Each row was made from one small tree. The marks that hang from a mark follow it in brackets, in the order of their numbers. Every link used is in the known rows. Write each row's tree.
Known rows
q915{q439 q510}: [-1.415  4.723  0.476  1.323 -3.916 -1.721 -0.508 -1.181 -3.412  1.916
  3.229  2.588  0.588 -0.307  3.256  0.603  0.638 -2.356  2.014 -2.265]
q876{q235{q439 q440 q915}}: [-2.727  0.867 -0.075 -0.162 -2.816 -4.463 -1.470 -2.417 -5.177  0.655
  3.083 -0.028 -1.280 -2.684 -1.707  0.529  1.091 -3.908  3.088  0.642]
q235{q439{q876 q915{q510}}}: [-3.120  4.012 -1.357  2.459 -3.257 -0.723 -2.784 -0.205 -2.669 -0.033
  3.779  1.207 -0.330  0.174  2.896  0.873  0.111 -3.353  0.739 -1.229]
q235{q440 q876 q915{q439}}: [-1.968  3.999  1.013 -0.489 -2.435 -3.757 -3.406 -1.667 -3.874  0.272
  2.802  0.307 -0.732  0.229  0.273  1.457  2.472 -3.444  3.984  0.912]
q439{q876 q915{q235{q440}}}: [-3.821  4.154 -0.281  0.941 -3.050 -1.636 -1.004 -1.874 -2.326 -0.120
  3.292  0.551 -0.518 -0.476  2.466  1.481  1.135 -4.622 -0.477  0.787]
q439{q915{q235{q440 q876}}}: [-3.176  3.704  0.830  0.369 -2.667 -2.799 -0.855 -1.947 -2.921 -0.011
  2.491  0.616 -0.904 -0.359  0.444  1.739  1.104 -3.648  0.588  0.859]
q439{q876{q235{q440}}}: [-2.614  2.142 -0.806  0.108 -3.088 -1.428 -0.393 -2.625 -3.602  1.715
  3.182 -1.149 -1.003 -1.261  0.642  0.748  0.464 -4.786  0.545  0.668]
q915{q235}: [-2.504  1.734  0.919  0.752 -3.655 -2.192  1.164 -3.224 -3.432  1.311
  0.762  1.284  0.329 -1.922  1.315  1.436 -0.278 -2.726 -0.197 -0.785]
q440{q235{q439 q876 q915{q510}}}: [-1.898  0.947  0.089  1.356 -4.167 -4.288 -3.598 -2.707 -3.510 -1.396
  1.645  0.457 -0.176 -2.016 -0.594  1.141  0.806 -3.286  2.458 -0.933]
q439{q235{q440} q876 q915{q510}}: [-4.515  4.737 -1.593  1.300 -4.190 -1.873 -3.078 -0.436 -3.131 -0.249
  5.559  0.724 -1.192  0.243  1.547  1.554  0.834 -5.568 -0.654 -0.792]
q439{q235}: [-3.439  1.219  0.105  0.622 -3.094 -2.509 -0.094 -2.376 -3.842  1.411
  1.965  0.802  0.321 -1.000 -0.121  2.490 -0.579 -3.031 -0.252 -0.475]
q235{q439 q440}: [-3.795  2.016 -0.387 -0.617 -3.396 -4.037 -1.746 -2.132 -5.122  3.028
  2.056  1.372 -1.333 -1.428 -0.514  0.694  1.469 -1.725  2.274  1.580]
q439{q876 q915{q235{q440} q510}}: [-3.533  5.247 -0.786  1.495 -4.763 -1.553 -1.830 -1.324 -2.725 -0.342
  4.362  1.236 -1.203 -0.708  2.985  0.461  1.129 -5.244 -0.653 -1.095]
q235{q440}: [-3.470  2.332 -0.746 -0.860 -3.537 -3.077 -0.911 -2.631 -4.548  3.377
  2.364  1.149 -0.516 -1.530  0.972  1.405  1.711 -2.470  1.978  1.122]
q876{q235{q439 q440 q915{q510}}}: [-2.467  1.945 -0.637  0.393 -4.490 -4.362 -2.312 -1.925 -5.521  0.430
  4.201  0.642 -2.046 -2.952 -1.179 -0.510  1.062 -4.529  2.924 -1.246]
q53{q440{q235{q876}}}: [-2.598  0.573 -0.531  1.551 -1.560 -2.510 -0.386 -2.955 -2.678  1.897
  0.687  1.148  1.877 -2.145  0.815  2.332  0.744 -2.520  0.385  1.437]
q53{q235{q440 q876}}: [-3.106  1.524 -0.196  1.016 -3.307 -3.242 -1.981 -3.505 -4.163  2.031
  0.751  1.113 -2.513 -0.995 -1.873  1.801  1.672 -2.483  1.574  1.689]
q440{q235{q876 q915{q439 q510}}}: [-0.665  3.291  1.146  1.564 -3.575 -3.360 -2.478 -2.273 -2.248 -1.588
  2.651  1.064  1.140 -0.835  1.825  1.471  1.393 -3.739  2.928 -1.628]
q235{q439{q876 q915} q440}: [-4.234  3.706 -1.204  0.738 -2.186 -2.134 -2.911 -0.748 -3.152  0.926
  3.591  0.573 -0.923  0.233  1.518  1.320  1.510 -3.143  1.428  1.935]
q440{q235{q915{q439}}}: [-1.438  2.143  1.135  1.139 -2.245 -3.513 -0.420 -2.892 -2.063 -0.454
  2.176  1.587  2.724 -1.671  2.712  2.388  1.592 -2.909  3.074 -0.099]
q510{q915{q235 q439}}: [-2.287  4.374  0.989  1.043 -2.676 -0.583  2.189 -2.162 -1.567 -0.321
  1.194  1.521  0.526 -0.735  3.032  1.053  0.038 -2.133  1.548 -0.381]
q510{q915{q439}}: [-2.435  4.244 -0.367  0.592 -1.988 -0.037  1.055 -1.546 -1.778  1.023
  1.793  1.284  0.954 -0.187  3.572  1.537  0.635 -1.404  3.197  0.263]
q876{q235{q439{q915{q510}} q440}}: [-2.929  3.536 -0.646  1.249 -3.272 -3.021 -0.591 -0.681 -4.151  1.028
  5.216  1.572 -1.266 -1.656  0.428 -0.032  0.629 -3.693  1.964 -0.928]

Write each row's tree
[-3.899  2.809  0.048 -0.370 -3.504 -2.730 -1.148 -2.474 -3.454 -0.326
  0.497 -0.220 -2.940 -0.979 -1.718  0.225  0.673 -2.334  1.667  1.930] -> q510{q915{q235{q439 q440 q876}}}
[-2.254  6.102  0.903  1.143 -5.314 -2.277 -1.684 -1.606 -3.176  0.240
  3.680  1.578 -1.587 -0.062  2.497 -0.636  1.223 -4.764 -0.064 -1.374] -> q915{q235{q440} q439{q876} q510}
[-4.126  3.177  0.062  0.172 -2.151 -3.132 -2.139 -1.055 -3.308  0.099
  3.673  0.109 -0.928  0.642 -1.020  2.776  0.761 -3.923  0.605  1.124] -> q439{q235{q440 q876} q915}
[-1.944  3.723 -0.945  3.142 -2.839 -2.061 -2.666 -1.485 -1.977 -0.691
  3.678  2.166  2.155 -1.821  4.084  1.024  1.726 -4.918  1.132 -1.037] -> q53{q440{q235{q915{q439{q876} q510}}}}
[-3.726  1.602  0.075 -0.689 -3.296 -4.499 -3.843 -2.312 -4.697 -0.482
  2.606 -0.823 -1.698 -0.697 -2.602  2.338  1.228 -4.770  1.552  0.845] -> q439{q235{q440 q876 q915}}
[-2.985  2.990 -1.030  2.813 -3.398 -1.726 -2.037 -1.337 -1.547 -0.917
  3.458  1.350  0.979 -0.819  3.030  1.337  0.438 -3.476  0.433 -0.678] -> q440{q235{q439{q876 q915{q510}}}}
[-3.489  0.281 -1.463  2.385 -1.728 -3.041 -2.966 -2.415 -2.860 -0.243
  1.564  0.884  1.531 -2.726  1.161  1.746  1.186 -3.817  0.820  1.571] -> q53{q440{q235{q439{q876} q915}}}
[-2.819  0.329 -0.474  1.400 -2.875 -3.166 -2.878 -3.080 -2.527 -1.238
  1.277 -0.288  0.936 -1.869  0.949  1.901  0.850 -3.657  1.545  0.905] -> q440{q235{q439{q876} q915}}
[-2.601  3.045 -1.004 -0.415 -4.789 -3.647 -4.563 -2.070 -4.930  0.528
  3.159  0.186 -1.901 -1.381 -0.149  0.799  2.184 -4.332  3.041 -0.725] -> q235{q440 q876 q915{q510}}
[-2.471  3.937  0.435 -0.394 -2.743 -3.853 -2.190 -1.786 -4.059  1.165
  3.439  1.546  0.111 -0.829  1.707  1.382  2.675 -3.231  3.919  0.619] -> q235{q440 q915{q439}}
[-1.330  5.274  0.096  1.122 -4.077 -1.412 -0.945 -1.212 -3.280  0.946
  4.989  0.368 -1.221 -0.154  2.059 -0.666  0.801 -5.125  1.186 -1.473] -> q915{q439{q876{q235{q440}}} q510}
[-0.356  3.599  0.784  1.760 -3.346 -2.114 -0.234 -1.477 -3.429 -0.445
  4.273  1.152  0.586 -1.586  2.149  0.393  0.207 -4.524  2.871 -3.223] -> q876{q235{q915{q439 q510}}}
[-1.622  4.210  0.661  0.600 -2.394 -1.472 -0.126 -1.726 -2.887  1.214
  3.907 -0.352 -0.513  0.101  1.593  0.432  0.759 -4.482  1.324  0.430] -> q915{q439{q876{q235{q440}}}}
[-2.851  0.740 -0.248  1.429 -2.978 -2.434 -1.327 -3.031 -2.311  0.434
  0.940  0.109  0.873 -1.235  1.125  1.602  0.202 -2.584  0.362  1.169] -> q440{q235{q439{q876}}}
[-1.281  3.309  0.158  2.566 -2.457 -3.240 -2.505 -1.583 -2.573 -0.566
  2.921  2.204  1.734 -1.688  2.043  1.325  1.695 -3.967  2.202 -0.998] -> q53{q440{q235{q876 q915{q439 q510}}}}
[-2.291  2.932  1.235  1.496 -2.086 -1.513  0.143 -1.961 -2.017 -0.685
  1.545  0.547  0.357 -0.178  1.332  2.299 -0.263 -3.177 -0.007 -0.397] -> q439{q915{q235{q876}}}
[-2.873  3.263  0.914  0.335 -5.485 -4.411 -2.729 -2.154 -5.060  0.541
  1.878  1.040 -3.349 -1.160 -1.970 -0.679  0.686 -3.325  0.510 -0.615] -> q915{q235{q439 q440 q876} q510}
[-3.431  0.213 -0.710  1.921 -1.744 -3.612 -0.046 -2.597 -3.478  2.437
  1.013  2.573  1.818 -3.079  0.705  1.568  0.719 -1.590  0.643  1.561] -> q53{q440{q235{q439}}}
[-2.244  4.362  0.987  1.640 -4.103 -2.526 -0.648 -0.915 -3.515  0.653
  3.768  2.292  0.083  0.102  1.316  1.141 -0.289 -3.426  0.398 -2.621] -> q915{q439{q235} q510}
[-3.001  1.348 -0.809  1.044 -2.797 -2.157 -3.689 -1.953 -3.656 -0.343
  1.614 -0.390 -0.385 -0.912  0.829  1.457  0.532 -3.561  1.870  0.359] -> q235{q439{q876} q915}
[-3.079  3.565 -0.035  0.169 -5.951 -3.477 -0.685 -2.748 -4.693  1.767
  2.810  2.026 -1.643 -2.365  0.932 -0.130  1.138 -3.808  0.186 -1.411] -> q915{q235{q440} q510}
[-1.474  3.271  0.987  0.113 -2.228 -3.491 -0.353 -2.007 -3.881  0.480
  4.105  0.534  0.008 -1.498  0.701  0.869  1.613 -4.352  3.530 -0.102] -> q876{q235{q440 q915{q439}}}
[-2.864  1.943 -0.419 -0.992 -3.133 -3.699 -3.707 -2.583 -4.546  0.764
  2.093 -0.519 -1.190 -1.117 -0.606  1.796  2.180 -3.693  3.217  1.151] -> q235{q440 q876 q915}
[-2.467  4.696 -0.656  2.608 -4.591 -2.785 -4.252 -2.008 -3.444 -0.537
  3.766  2.141 -2.251 -0.666  1.434  0.511  2.651 -4.914  2.304 -0.744] -> q53{q235{q440 q915{q439{q876} q510}}}
[-2.585  5.149  1.208  0.415 -4.380 -3.745 -2.812 -0.829 -4.206  0.495
  4.081  1.145 -2.020  1.033 -1.006  0.685  0.893 -4.075  0.963 -1.054] -> q915{q439{q235{q440 q876}} q510}
